Each row comes from the steps of one path. Every step used is in the known rows, and no mark comes twice. Write the path behind each row, first mark first.
Known rows:
W-G-H: [ 1.56 -3.31  0.86 -1.11 -0.30  1.91 -0.48  1.26 -0.73  0.33 -0.93 -0.74
  0.32  0.58  1.09 -0.23 -0.53  0.93  0.37  1.99  0.70 -0.51]
W-G-X-C-V-F: [-0.72  1.25  0.41 -2.54 -2.19 -1.63  0.72  1.78  2.23 -0.65 -0.64  1.62
 -2.14 -0.51 -0.75 -0.20 -1.67  1.01 -2.33  0.29  2.89  0.43]
H-G: [ 0.15 -1.65 -1.34  0.73  2.59  0.59  0.01  1.05 -3.00  1.83 -2.15 -0.93
 -0.20 -0.15  1.56  4.87 -0.02  0.44  3.11  0.70 -0.22 -0.08]
X-C-V-H-G-J: [-1.56  0.73  0.06 -0.41 -0.72 -1.84  2.03  2.19  1.61 -1.68 -0.63  0.08
  1.23  1.05 -0.55  1.84 -1.75 -0.30 -1.59 -1.57  0.00 -1.20]
C-V: [ 0.74  0.50  0.49  0.00  0.90  0.54  0.04 -0.44 -0.07  2.90  0.16 -1.05
  0.74 -1.75 -0.42  0.71 -2.16  0.97  2.02  0.41 -0.54  1.06]
C-V-G: [-0.55  0.05 -0.36  0.14  1.84 -0.28  0.50  0.20 -0.19  1.02  0.80 -0.20
  0.44 -0.74 -0.18  0.34 -1.77  1.04 -0.60 -0.43  1.06  1.68]
F-V-H: [ 0.19  1.38  0.09 -1.48 -1.26  0.01 -0.62 -2.14  2.81  1.81 -0.53  0.88
  1.80  1.17  0.23 -2.73  1.70  1.83 -0.11  1.21  1.62  0.04]
J-W-G-C: [ 0.58 -1.64 -0.63  0.52  0.43  1.26 -2.22 -2.24 -2.65 -0.05 -0.66 -1.75
 -0.92 -0.76  0.31 -4.94  0.58 -2.24  1.82  0.45 -1.85 -0.62]
N-V: [ 1.28 -0.50 -0.27  0.82 -1.53  0.16 -0.59 -3.89 -1.35  2.61  1.87  1.30
  0.22 -1.61  0.98  4.93 -1.33  0.58  2.34  0.41 -1.15 -1.00]
C-V-F: [-0.90  2.73 -0.07 -1.00 -0.18  0.09  0.34 -0.37  1.46  1.98 -0.60  0.58
  0.11 -2.52 -1.53 -1.85 -2.49  0.17  0.28 -0.22  0.65  0.17]
J-W-G: [ 0.59 -2.92 -1.45  0.48  1.12  1.58 -2.60 -2.07 -3.27  1.94 -1.06 -1.21
  0.03 -1.05  1.48 -2.90  0.21 -2.34  2.37  0.30 -0.72 -0.54]
G-X-C: [ 1.98 -0.16  0.16 -0.32 -3.06  0.07  0.28  1.54  0.84 -1.65  0.46  1.86
 -1.50 -0.71 -0.60  3.58  2.47 -0.04 -0.37 -0.01  1.02  2.06]
J-U: [ 3.09 -3.57 -1.06  1.37  1.32  2.53 -1.98 -3.17 -1.49  2.24  0.33  0.16
 -1.25 -1.47 -0.66  0.42  3.35 -1.60  3.62 -0.81 -1.00  2.15]
W-G-J-U: [ 0.48 -5.39  0.05 -0.46  0.50  1.73 -1.05 -0.12  0.96  0.61  0.09  0.52
 -1.15 -0.11  1.14 -1.05  0.70 -0.28  0.40 -0.39 -0.42  1.17]
X-C: [ 1.13 -0.96 -1.16  0.11 -1.04 -0.08  0.57 -0.74 -1.20  0.09 -1.05 -0.18
  0.62 -1.38 -0.94  4.35  0.85  0.33  2.17 -0.41 -0.07  1.43]
G-J: [ 0.47 -3.66  0.22  0.57 -1.44  2.50 -0.18  1.34  1.35 -0.44  0.54  0.79
  0.64 -1.05  1.31  0.70  1.59 -0.50  0.48 -0.34 -1.86  1.46]
H-G-X: [ 0.55 -0.74 -0.25  0.40  0.59  0.32  0.08  2.95 -1.45  0.19 -0.91  0.73
 -2.07  0.30  1.70  4.67  1.23  0.13  0.97  0.85  0.52  0.44]
C-V-H-G-X: [-0.35  1.38  0.85 -0.89  0.37 -0.97  0.82  2.23  1.50  0.13 -0.17 -0.17
 -0.31  1.27  0.67  0.10 -1.80 -0.12 -1.28  0.35  1.32 -1.31]
F-V: [ 0.61  1.23 -0.07 -0.57 -0.48  0.60 -0.78 -2.19  1.31  3.62 -0.09  0.89
  1.45 -0.50 -0.10 -0.65  1.44  2.85  1.99  1.21  0.45  1.45]
H-G-C: [-0.01 -0.01 -0.21  0.73  1.87  0.17  0.39  0.77 -2.11 -0.52 -1.67 -1.75
 -1.42  0.30  0.15  2.29  0.69  0.48  2.49  1.14 -1.57  0.04]
N-C-V-H-G-J-W: [-1.31  1.38  1.22  1.36  0.18 -1.04 -0.36 -1.07 -1.77 -1.21  0.60 -0.85
  0.63  0.66  0.45 -1.20 -0.81 -2.05 -1.04 -0.75 -2.20 -4.32]
C-V-H: [ 0.52  0.59  0.65 -0.66  0.08  0.12  0.25 -0.32  1.72  1.22 -0.07 -0.95
  1.15 -0.10 -0.13 -1.30 -1.97 -0.02 -0.08  0.42  0.70 -0.56]

Which path is each row?
[ 0.24 -3.71 -0.68  1.76 -1.21  2.78 -1.71  0.26 -0.48 -0.56  0.92  0.75
  0.82 -1.11  1.46 -2.76  1.95 -3.56  0.57 -1.42 -3.25  0.16] -> G-J-W
[-0.09  0.67  0.02 -0.24 -0.54  0.48 -0.26 -0.14  1.14 -0.02  1.14  1.81
  1.60  1.54 -0.23 -2.24  2.11  1.92 -2.15  0.55  1.75  1.02] -> F-V-G-H
[ 0.29 -1.13 -0.71  0.36  0.38  0.73  0.22 -0.62 -0.57 -2.95  0.71 -0.45
 -1.42 -0.05 -0.84 -0.47  2.05  0.27 -0.85  0.19  0.46  2.65] -> V-G-C
[-0.97  2.58  0.32 -1.16 -0.40 -1.08  0.35 -0.93  2.16  0.30 -1.14  0.24
  0.82  2.36 -0.01 -2.76  1.50  1.98 -0.50  1.23  0.84 -0.90] -> F-V-H-G-C
[ 0.23  1.31 -0.16 -0.13 -0.47 -1.20  1.24 -0.16 -0.07  0.94 -0.39 -0.56
  1.01 -1.37 -1.69  2.88 -1.61  0.68  1.26 -0.87 -0.31  0.80] -> X-C-V
[-0.35 -0.31  0.00 -0.29  0.39  0.25 -1.63 -2.02 -0.91 -0.79 -0.32 -2.08
 -0.38  0.34  0.18 -6.97 -0.73 -2.86 -0.07  0.31 -1.15 -1.79] -> J-W-G-C-V-H
[ 0.02 -0.20 -0.14  0.25  0.81  0.56 -1.82 -1.78 -2.00  0.56 -0.25 -2.05
 -0.57 -0.76 -0.04 -5.59 -0.90 -2.12  1.30  0.28 -1.94 -1.06] -> J-W-G-C-V
[ 0.79  2.09  1.44  1.05  0.36 -0.29 -0.26 -2.65 -2.41  1.52  0.59 -1.48
  0.47 -1.76 -0.94  2.40 -1.03  1.35  1.93  0.78 -1.65 -1.46] -> N-C-V
[ 0.11  0.09  0.63  0.29  0.79  0.47  0.55  1.69  0.04 -0.67  1.26 -0.10
  0.98  0.41 -0.59 -0.92 -1.37  0.10 -2.16 -0.24  0.76  0.51] -> C-V-G-H
[-1.31  2.89 -0.45 -0.58 -0.57 -1.96  1.39  3.44  0.23 -0.95 -1.20  1.81
 -2.18  0.16 -0.49  3.41 -0.58 -0.28 -1.17 -0.76  1.45 -0.47] -> H-G-X-C-V-F
[-0.75  2.16 -0.06 -0.42 -0.27 -0.41  0.01 -1.65  1.73 -0.14  1.06  0.98
  0.24  0.80 -1.13 -3.12  2.43  2.61 -1.29  0.62  1.01  2.22] -> F-V-G-C
[ 0.67  1.88  1.58  0.35 -0.14 -0.64 -0.07 -2.52 -1.05  0.08  0.36 -1.22
  0.84 -0.31 -0.77  0.60 -0.76  0.32  0.37  0.69 -0.65 -2.66] -> N-C-V-H
[-0.05  0.82  0.40 -0.20  0.33 -0.33  0.39  1.76  1.10 -0.45  1.87  0.95
 -1.10 -0.31 -0.17  0.31 -0.77  0.48 -2.30 -0.41  1.67  2.08] -> C-V-G-X
[ 0.07 -1.86 -1.04 -0.43  1.04  0.35  0.16  0.77 -0.69 -0.37 -2.42 -0.75
  0.48  1.73  1.81  1.75  0.53 -0.67  0.56  0.76  1.25 -1.51] -> V-H-G
[ 0.01 -0.37 -0.42 -0.91 -1.07 -0.99  0.81  2.45  0.60 -2.62 -1.53  0.77
 -0.84  2.28  0.92  2.53  1.37 -1.09 -1.60  0.04  2.27 -1.16] -> V-H-G-X-C
[ 0.39  1.43  1.44  1.26  0.41 -0.47  0.21 -0.85 -2.29 -1.35  1.60 -0.62
  0.67 -0.19 -0.93  0.97 -0.41  0.57 -1.34  0.24 -0.60 -2.04] -> N-C-V-G-H
[-0.90  0.73 -0.85 -0.12  0.26 -1.68  1.54  0.27 -0.13 -0.60  0.10 -0.09
  0.73 -0.60 -1.67  2.60 -1.41  0.69 -0.77 -1.44  1.22  1.36] -> X-C-V-G
[-1.76  0.68 -0.52  0.21 -0.64 -1.76  1.03  1.52  0.45 -1.83 -0.53  0.04
  1.21  1.04 -0.34 -0.41 -1.32 -2.52 -1.65 -2.33 -0.71 -1.91] -> X-C-V-H-G-J-W
[-1.05 -1.05 -0.64  0.11  0.01  0.28 -0.58 -1.02  2.55  0.36  2.07  2.83
  0.35  1.00 -0.13 -2.71  3.23  1.05 -2.24 -1.38  0.79  2.49] -> F-V-G-J-U
[-1.28 -1.02  0.30  0.31  0.79  0.20  0.75  1.70  1.52 -0.45  1.84  0.68
  0.63 -0.37  0.21 -0.59 -1.50  0.34 -2.21 -1.32 -0.13  1.50] -> C-V-G-J
[-1.20 -2.90 -1.24  1.78  1.49  1.29 -0.77  2.10 -2.41  0.00 -0.82  0.24
  0.01  0.26  2.40  0.87  0.75 -2.72  1.13 -1.19 -2.41 -1.25] -> H-G-J-W
[-0.57  2.08 -0.50 -1.00 -1.77 -1.45  0.35  0.09  2.18 -0.66  1.31  3.11
 -0.14  1.03 -0.80 -0.12  2.88  2.44 -2.86 -0.25  2.94  2.56] -> F-V-G-X-C
[-0.59  0.87  0.31 -0.48  1.63 -0.89  0.85  1.09  0.59  1.08 -1.02 -1.15
  0.81  0.93  0.53 -0.04 -2.53  0.08  0.13  0.25  0.80 -1.61] -> C-V-H-G
[ 0.13  0.49 -0.26  0.85 -1.31 -0.94  0.22 -3.35 -0.88 -1.30  2.86  1.40
 -1.18 -0.33 -0.11  2.50 -0.36  0.79 -0.84 -0.18 -0.48 -0.36] -> N-V-G-C
[ 0.02 -0.40 -0.12 -0.35  0.44 -0.04  0.40  0.62 -0.03 -2.34 -1.79 -1.36
 -0.55  2.01  0.59 -0.39  0.97 -0.66  0.09  0.93  0.24 -1.48] -> V-H-G-C
[ 0.54  2.17  1.69 -0.61 -0.81 -0.10  0.66 -0.80  2.12 -1.66  0.34 -2.07
 -0.39  0.09 -1.47 -3.81 -0.57  0.29 -0.26  1.01 -1.12 -0.14] -> G-C-V-H
[-0.79  1.74  0.49  0.55  2.21 -0.68  0.97  1.14 -1.37  0.26 -1.07 -2.11
 -1.14  0.15 -0.35  1.22 -1.32  0.85  1.80  0.65 -1.68 -0.48] -> H-G-C-V
[-1.60 -0.02  0.03  0.29  1.04 -0.28  0.11  1.62  0.56 -0.16 -0.18 -0.58
  1.08  1.18  1.16 -2.94 -2.03 -2.26 -1.25 -1.11 -0.82 -2.44] -> C-V-H-G-J-W
[ 1.20  1.57  0.84 -0.58 -2.68 -0.92  0.58  1.91  1.66 -1.11  1.20  1.45
 -1.29 -0.74 -1.18  2.60  0.43  0.43 -0.91 -0.32  0.90  1.73] -> G-X-C-V
